Every row comes from one small tree of marks. The marks that hang from a mark follow it in brackets, in the order of their numbers. Every link used is in the known rows. Which tree was each row made from?
(in the rows, 128 means zero)
Known rows
J_653(J_62): [130 114 132 109 127 129 106 159 115 122 103 144 144 103 162 140 117 121
 132 121 126 136 165 146 136 108 107 132 141]
J_860(J_271(J_44) J_653(J_62(J_379(J_264) J_696) J_172)): [146 132 119 109 131 132 106 119 101  98 107 140 143  98 165  64 129 123
 130 132  92 136 171 138 142 121  89 131 142]
J_689(J_44 J_860(J_271)): [130 120 149 106 127 163 107 159 118 111 114 145 135 103 154 153 129 126
 142 128 128 126 167 136 145 111 125 120 130]
J_696(J_62(J_379(J_264))): [125 125 109 133 126 131  94 147 118 112 101 124 151 113 159 179 122 126
 123 120  80 136 166 153 132  99  84 145 160]
J_860(J_271(J_44(J_689)) J_653(J_62 J_172)): [145 137 140  91 122 136 100 149 111 127 104 138 126  80 158 101 110 116
 128 121 129 139 175 155 144 116 126 116 126]
J_271(J_44(J_689) J_860(J_653(J_62(J_696) J_172))): [149 123 144  99 134 138  95 155 102  90 101 139 149  87 151  50 117 112
 123 125 118 140 155 141 122 127 114 117 132]
J_696(J_62): [124 119 124 117 123 137  95 168 122 124  96 124 144 121 165 183 114 122
 125 117 102 137 171 146 132 100 104 139 137]
J_653(J_62 J_172 J_860(J_271(J_44))): [134 124 127 108 128 129 112 127 105 116  97 143 140 101 167  46 125 120
 129 122 137 130 171 147 154 119 119 127 118]
J_44(J_689(J_696 J_860(J_271 J_653(J_62(J_379) J_172)))): [139 129 148  88 141 145 103 145 104  89 109 156 150 110 152  68 132 107
 108 124 127 137 155 143 124 108 104  93 123]
J_689(J_44 J_696 J_860): [125 109 157 116 144 171 102 162 111  89 113 147 156 109 138 125 126 122
 135 127 131 126 154 133 137 111 116 108 139]
J_271(J_44(J_689) J_860(J_653(J_62(J_379(J_264)) J_172))): [149 135 139 120 140 135  95 131 101  95 103 142 152  84 138  69 110 116
 121 125 100 143 154 155 137 121 104 124 159]
J_44(J_689(J_696 J_860(J_271))): [128 125 158  98 125 156 101 184 111 100 122 153 134 107 154 155 143 116
 127 121 142 130 163 140 120 100 125  97 137]
J_271(J_44 J_860): [132 124 140 127 132 151 101 171 114 111 106 135 138 117 154 132 116 123
 146 130 123 134 159 132 145 120 125 130 142]
J_809(J_82 J_264(J_379)): [ 94 123 116 127 119 145 113 151 119 118  98 128 148  88 144 229 126 130
 151 117 149 134 163 146 118 113 113  86 136]
J_271(J_44(J_689) J_860(J_653(J_62 J_172))): [148 130 152 104 136 141  95 150 106 110  98 141 146  93 144  78 102 112
 122 122 123 143 158 150 136 123 124 119 136]
J_62(J_379(J_264) J_696): [126 117 121 123 124 137 103 154 113  94 114 136 150  91 163 154 146 123
 137 128  97 132 162 139 120 114  86 133 157]
J_44(J_689): [125 121 140 105 115 140  97 184 122 126 111 135 133  73 158 192 128 117
 133 117 132 136 166 156 122 109 124 120 142]
J_82(J_809(J_264(J_379))): [106 125 149 131 111 167 116 160 116 117  99 126 145  65 147 219 114 111
 137 120 173 146 166 144 122 115 107 102 145]
J_264(J_379): [107 129 127 118 120 155 111 162 123 114  98 140 144  80 154 173 133 115
 136 121 155 133 164 142 134 118 112 117 131]
J_860(J_271(J_44(J_689)) J_653(J_172)): [138 141 152  95 119 151  99 162 118 133 106 127 122  81 159 144 117 114
 130 122 129 140 180 151 141 120 137 115 123]
J_689(J_696(J_62(J_379)) J_860(J_653(J_172))): [131 123 146 111 151 157  93 140 111  89  93 128 171 156 148 100 114 106
 103 123 100 139 156 133 129 108  89 110 120]
J_653(J_62(J_379 J_696) J_172 J_860(J_271(J_44))): [132 119  92 110 129 121 112 121 102  88 103 141 148  91 178   4 151 121
 133 131 122 124 158 141 140 125  97 122 111]
J_689(J_44): [124 114 136 115 128 155 102 163 123 118 107 134 140  80 152 170 120 126
 142 125 122 130 165 145 141 114 121 130 138]
J_809(J_82): [116 114 133 115 124 135 108 167 117 128 104 130 143 115 159 211 127 128
 141 116 109 135 166 148 129 116 119 113 139]
J_689(J_44 J_696(J_62(J_379(J_264))) J_860(J_653)): [132 120 145 130 153 166  88 136 109  81 108 133 172 131 138 122 109 122
 119 126  71 135 158 139 135 103  81 110 158]

Write each row's tree
[137 129 182 105 140 159 104 162 116 116  91 134 150 135 149 146 104 105
 109 124 112 150 167 132 131 125 120 129 127]
J_271(J_860(J_653(J_172)))
[136 131 129  94 133 133 111 135 115 120  96 142 141 114 169 109 120 114
 116 127 107 142 168 141 140 115 101 125 118]
J_860(J_271 J_653(J_62(J_379) J_172))
[127 118 141 110 130 149  86 178 111  93 109 137 153 117 147 145 129 115
 116 114 122 132 157 148 115  93 108 108 140]
J_44(J_689(J_696(J_62) J_860))
[138 132 158 115 130 154  89 180 117 118 111 129 137  99 153 141 106 114
 140 126 111 143 163 141 132 122 130 110 144]
J_271(J_44(J_689) J_860(J_653))
[145 115 140  99 130 140  88 160 104  97 119 139 153  89 158  68 121 114
 146 124 127 133 158 140 123 122 104  98 138]
J_271(J_44(J_689(J_860(J_653(J_62(J_696))))))
[132 119 137 113 155 167  93 131 112  81  95 128 172 130 138  84 113 113
 108 126  96 132 152 139 136 110  93 110 121]
J_689(J_44 J_696(J_62(J_379)) J_860(J_653(J_172)))
[137 127 177  93 137 173 106 143 116 114 102 139 143 112 149 133 113 114
 122 126 124 137 174 135 146 121 126 116 115]
J_689(J_44 J_860(J_271 J_653(J_172)))
[138 122 158  96 136 139 105 143 114 126  90 139 153 113 155 119 101 109
 113 119 121 146 171 143 138 118 106 131 127]
J_860(J_653(J_62 J_172))
[129 118 147 116 132 157  92 174 107  95 121 142 144  96 142 110 131 118
 143 123 151 127 154 143 133 111 126  98 145]
J_271(J_44(J_689(J_696 J_860)))
[130 122 142  99 128 128 116 137 108 117  92 149 144 107 168  81 127 114
 112 118 130 136 173 147 139 113 113 127 116]
J_653(J_62 J_172 J_860(J_271))
[135 111 128  97 126 129 109 147 107  99  96 144 152  93 160  92 135 116
 118 121 129 133 161 142 125 117 101 138 127]
J_653(J_62(J_696) J_172)
[136 129 161 121 140 158  97 169 116 119 105 129 143 131 157 134 100 116
 143 131 107 144 166 127 144 126 122 121 138]
J_271(J_44 J_860(J_653))
[144 123 164  89 141 158 108 130 109 110 100 150 148 109 148  88 108 116
 121 125 123 135 170 139 148 118 116 119 120]
J_689(J_44 J_860(J_271 J_653(J_62 J_172)))
[129 117 185 106 146 169  99 171 113 105 110 142 159 147 149 142 113 107
 125 124 122 142 165 123 128 114 108  98 135]
J_689(J_696 J_860(J_653))
[138 122 144  97 154 159 109 124 105  82 105 155 158 116 144  49 123 117
 116 132 115 131 154 132 144 114 101 102 120]
J_689(J_44 J_696 J_860(J_271 J_653(J_62(J_379) J_172)))
[140 128 107  98 132 133 107 130 107 101 104 135 141 101 174  49 132 119
 136 135 106 134 164 133 141 125  97 122 115]
J_860(J_271(J_44) J_653(J_62(J_379 J_696) J_172))
[128 127 140 113 125 145 111 142 112 120  99 132 134 101 166  91 130 117
 131 123 136 131 177 144 151 122 129 125 114]
J_653(J_172 J_860(J_271(J_44)))
[140 129  98  99 121 126  96 157 111 103 121 136 131  73 180  78 138 123
 148 133 105 133 161 142 127 117 101 103 130]
J_860(J_271(J_44(J_689)) J_653(J_62(J_379 J_696)))
[133 120 141 115 122 150  92 169 113 114 119 133 139  83 149 132 126 119
 150 121 151 127 159 151 136 116 129 109 142]
J_271(J_44(J_689(J_860)))
[143 130 140 129 148 141  91 151  99  83 116 151 154  98 139  70 114 121
 130 128  90 142 149 143 130 111  95 104 173]
J_271(J_44(J_689(J_696)) J_860(J_653(J_62(J_379(J_264)))))
[129 116 105  99 127 120 115 130 106  89 100 147 152  97 180  38 156 114
 116 127 116 129 159 140 124 119  91 123 108]
J_653(J_62(J_379 J_696) J_172 J_860(J_271))
[142 129 136 105 150 151 106 126 101  90 107 149 153 137 152  26 123 115
 128 133 125 132 156 129 151 118 103 100 120]
J_689(J_696 J_860(J_271(J_44) J_653(J_62(J_379) J_172)))
[138 120 129 113 146 144  89 151 104  88 121 145 158 103 147  50 121 115
 140 128 126 132 146 142 133 114  99  83 141]
J_271(J_44(J_689(J_696 J_860(J_653(J_62(J_379))))))
[135 126 124 102 119 124 105 139 106 116 103 144 133  67 163  55 131 117
 125 117 144 130 169 160 142 116 127 116 122]
J_653(J_62 J_172 J_860(J_271(J_44(J_689))))
[124 125 132 118 122 142 106 157 116 124 110 133 131 109 176 116 129 122
 147 126 126 131 177 138 150 119 125 117 125]
J_653(J_860(J_271(J_44)))
[145 128 152 106 144 152 108 110 104  98 105 151 155 100 142  80 115 120
 119 128 100 134 165 145 149 116  94 124 143]
J_689(J_44 J_860(J_271 J_653(J_62(J_379(J_264)) J_172)))
[122 121 125 111 124 140  88 184 117 105 105 132 142  98 154 172 126 119
 115 114 111 135 163 154 115  91 110 118 144]
J_44(J_689(J_696(J_62)))
[148 131 141 127 149 140 102 120 100  98  97 142 158 116 141  62 103 118
 123 129  96 144 156 141 148 125  95 134 156]
J_271(J_44 J_860(J_653(J_62(J_379(J_264)) J_172)))
